Each row was made from one small tree. The marks that hang from a mark follow it in brackets, in alphabetical order. Every link used is in the known rows. Write each row's tree.
Known rows
V(L S(F(U(X(K(G P)))))): [  1.1 -10.2   2.4   3.1   2.3  10.1   3.4  10.6   2.9  21.0 -46.1 -14.2
  16.4  30.5  19.1 -26.7  16.2  31.9  14.9]
U(P(S) X(K)): [ -9.9  -1.2  30.1 -14.8  28.0  -8.6 -13.6  23.3   9.2  17.7 -35.7   8.9
  -8.1   6.9 -24.8  -1.7  -1.6   4.5 -21.3]
V(L S(F(U))): [ -3.6  -8.8   7.9  -1.0  -7.4  12.6   7.0   8.8  15.2  10.1 -27.1 -15.5
   8.2  24.3  30.6 -21.3   3.0  31.8  22.8]
S(F(U(P)) X(K(G))): [  2.9  13.7  -6.2 -33.2   7.7 -12.4  12.6  -8.8 -15.5  12.5 -47.4   0.7
 -11.7  85.1   8.0 -46.5   0.0  15.4  -6.2]
X(K(F(U) G P(S))): [  6.1  11.5   5.9  -1.4  12.2  -1.8  -4.1   3.8 -35.0  20.6 -43.8 -17.7
  30.5  45.6 -42.9 -27.1  14.6  14.1   3.3]
F(U): [-16.1  12.8  12.1  16.4  -9.3   5.2  -8.4   0.8  -9.0  22.9 -13.1   0.5
  -2.8  38.5   4.3  -9.0  -2.7  11.8 -14.0]
K(G P(S(X))): [ 33.3   9.1 -25.3 -24.3  10.6 -12.9  10.1 -12.6 -45.1  13.5 -48.7   7.4
  41.9  32.0 -20.6 -18.3  41.4 -12.3  -7.8]
U(P(S(F)) X(K(G))): [ -2.6  -5.9  14.9 -26.0  29.5  -7.0  -3.2  18.5  -0.2  19.5 -52.7  14.6
  -8.6  22.1 -27.3 -11.1   8.2   3.3 -19.9]
K(F(U(X)) G P(S)): [ 12.6  -4.7 -24.3  -8.4  11.3  -3.0 -25.2 -12.7 -60.4  29.7 -59.9   9.9
  39.6  58.3 -45.6 -22.0  46.8  -3.2  -3.5]
L(V(S(F(U) X(K(G P))))): [  2.6  -1.1 -24.3  -7.7   7.4  -4.9 -25.7   4.9 -22.6  11.6 -18.0  -4.0
  18.0  61.5  11.5 -30.9  25.7  19.5  -8.4]
L(V(S(F X(K(G))))): [  3.6   0.9 -27.4 -12.1  13.5  -3.8 -19.9  10.3 -15.4   2.3  -7.3  -5.8
   9.3  48.8  11.8 -28.0  17.6  16.0  -0.6]
V(L S(F)): [  4.1 -14.7   3.0  -8.5  -2.7  10.8  10.0   8.4  19.5  -1.7 -20.2 -15.0
   9.3   5.9  28.4 -17.5   4.0  26.3  29.9]
K(F(U) G P): [ 19.9  -5.9 -28.8  -3.8   1.4  -1.2 -21.9 -25.6 -59.5  14.7 -50.0   4.7
  44.2  56.3 -26.4 -23.4  46.8  -1.8  -6.5]
L(V(S(F X(K(P))))): [  1.7  -9.7 -20.1 -12.4   5.2  -7.7 -26.6   4.9 -10.3   0.0  -6.6  -5.7
  15.2  43.4  12.6 -24.1  20.6  17.6   0.0]
K(F(U(P(S(X)))) G): [ 14.2  16.1 -17.3 -20.3  18.8  -1.2 -13.8 -10.1 -47.3  11.4 -42.0   5.5
  18.8  71.2 -20.2 -32.9  20.0  -1.4  -3.6]
P(S(F(U) X(K))): [-10.1  16.7  12.1 -28.4   2.2  -9.1  16.5   7.5  -3.1  18.0 -26.2  -7.5
 -10.1  57.8 -16.3 -29.5 -14.3  15.0  17.2]
U(P(S)): [  4.9   0.5  26.2 -29.7   6.0  -6.7   1.4   4.9   7.0  -5.3 -23.1  10.6
   9.0   7.2  -6.8   0.1   1.4  -2.0 -14.2]
L(V): [  1.9   3.8  -6.2   9.5  -0.6  -7.7 -29.8  16.6  -9.2  11.9  12.1   8.0
  10.2  10.1   9.5  -2.8  24.8  -1.4 -16.0]

Which tree is each row?
[  6.3  -0.6   2.6 -20.0   0.9   1.2   5.5   1.8   9.4   5.7 -34.3 -11.8
   7.5  47.5  42.9 -35.2   4.8  28.0  18.7] -> V(L S(F(U(P)) X))
[ -9.8  -6.5   6.9   9.2  18.1  -6.4 -15.6  14.6  -3.5  25.8 -24.6  -0.2
  -0.4   1.7 -27.3  -1.1   8.2   5.7  -7.8] -> U(X(K(P(S))))
[ 11.0  10.7 -12.2 -13.9  14.9   3.3 -14.0  -6.5 -43.6  11.7 -41.2   6.0
  19.6  60.7 -24.7 -25.8  20.7  -0.5  -4.6] -> K(F(U(P(S))) G)
[ -0.3   3.1 -17.9  -3.2  15.5  -5.1 -36.3  12.2 -14.5  -0.7   6.7 -11.7
  13.7  41.8   7.9 -23.5  11.4  16.2   3.5] -> L(V(S(X(K(F)))))
[-18.9   1.9  17.2   8.8   3.8  -0.3 -25.3   3.4  -6.1  28.5 -32.8  17.2
  -9.1  39.0   4.7  -4.4   6.8   7.7 -35.7] -> F(U(P X))
[-17.4  -9.4  -9.8   6.5   5.8   2.8 -34.2  17.9  -4.1  14.6  -6.8  -2.5
   0.3  41.1   7.0 -16.6  13.2  23.8  -7.8] -> L(V(S(F(U(X(K))))))
[ 26.4  -8.9 -21.2 -26.3   0.4  -5.6  16.0 -13.4 -35.7  11.2 -53.9  10.9
  37.1  25.5 -26.9 -13.0  42.6  -7.4  -3.6] -> K(G P(S(F)))
[-12.6 -14.9 -11.0   4.9   2.0   0.3 -37.0  11.6  -8.1  14.6 -13.3  -1.3
  11.0  40.5   5.0 -15.7  22.8  22.5 -10.2] -> L(V(S(F(U(X(K(P)))))))
[ -7.4 -10.2  17.5  -1.3   2.3   9.9   0.2  15.5  18.9  14.1 -37.2 -13.4
   4.6  26.4  26.2 -23.2   2.2  34.8  13.2] -> V(L S(F(U(P X(K)))))
[ -6.9 -12.9  15.3  -9.9  27.8  -7.7 -30.7  10.0   2.4   7.3 -29.5   8.3
  -8.3  11.8 -18.4  -6.0   4.1   4.2 -18.7] -> U(P X(K(F)))
[ 17.0  -0.8 -24.1 -36.8   7.5 -16.3  17.0 -15.6 -18.5   1.7 -39.6  -3.0
   1.7  56.4  -1.4 -39.9  12.0   7.1  10.1] -> S(F X(K(G P)))
[ -8.5 -10.0   1.2  13.2  16.9  -5.4 -19.4  10.9  -3.5  23.2 -21.9   0.9
  -2.8   0.2 -20.1  -0.5  10.3   5.1 -11.1] -> U(X(K(P)))
[ -8.0  -7.2 -13.1  -1.6  11.8   2.4 -31.9  15.9 -11.5  14.5 -20.3   3.3
   6.8  47.6   7.6 -19.8  21.1  19.3 -18.6] -> L(V(S(F(U(P X(K(G)))))))
[ -5.3 -13.7  10.4   4.3  -2.7   9.5  -0.5  10.9  11.7  18.3 -38.7 -16.6
  12.7  24.9  21.6 -22.8   9.7  34.5  17.9] -> V(L S(F(U(X(K(P))))))
[  2.8 -10.4  21.7 -40.2   0.3  -6.4   6.2  -0.4  10.3  -8.3 -28.5  13.3
   1.7  15.0  -7.1  -4.2   2.3   0.5  -7.5] -> U(P(S(F)))
[ 13.2  12.6   7.9  -3.2  13.0  -4.2  13.1   9.8 -20.9  15.3 -38.4 -15.0
  27.9  16.6 -33.0 -16.6  13.7   7.6  -4.2] -> X(K(G P(S)))
[-23.9   9.4  18.3  20.6   3.5   0.4 -17.7  13.1 -11.7  42.1 -31.5   0.3
  -3.5  40.1 -16.4  -9.1   2.8  15.7 -18.7] -> F(U(X(K(P(S)))))
[ 16.2   5.8   2.3  -6.9  14.4  -2.3  -3.7   8.3   0.1   1.0 -21.7 -30.6
  27.3  23.2  22.8 -32.4   5.2  26.2  30.0] -> V(L S(X(K(F P))))
[  5.6   8.0 -15.9 -25.6   0.0 -13.3  12.1 -14.9 -24.9  18.1 -48.8  -3.5
  -0.6  83.1   1.4 -45.5  10.6  15.4   0.7] -> S(F(U) X(K(G P)))
[ -0.2  18.8   1.9   8.0  17.5   4.9  -3.7   9.4 -26.3  16.1 -26.1 -19.6
   8.5  44.6 -29.1 -28.7  -1.9  15.5   3.1] -> X(K(F(U) G))
[ -6.3 -11.2 -19.4   4.2   7.2   1.3 -32.4  11.3 -18.0  18.3 -21.1   0.9
  14.3  46.1   2.7 -19.1  28.6  19.5 -13.7] -> L(V(S(F(U(X(K(G P)))))))
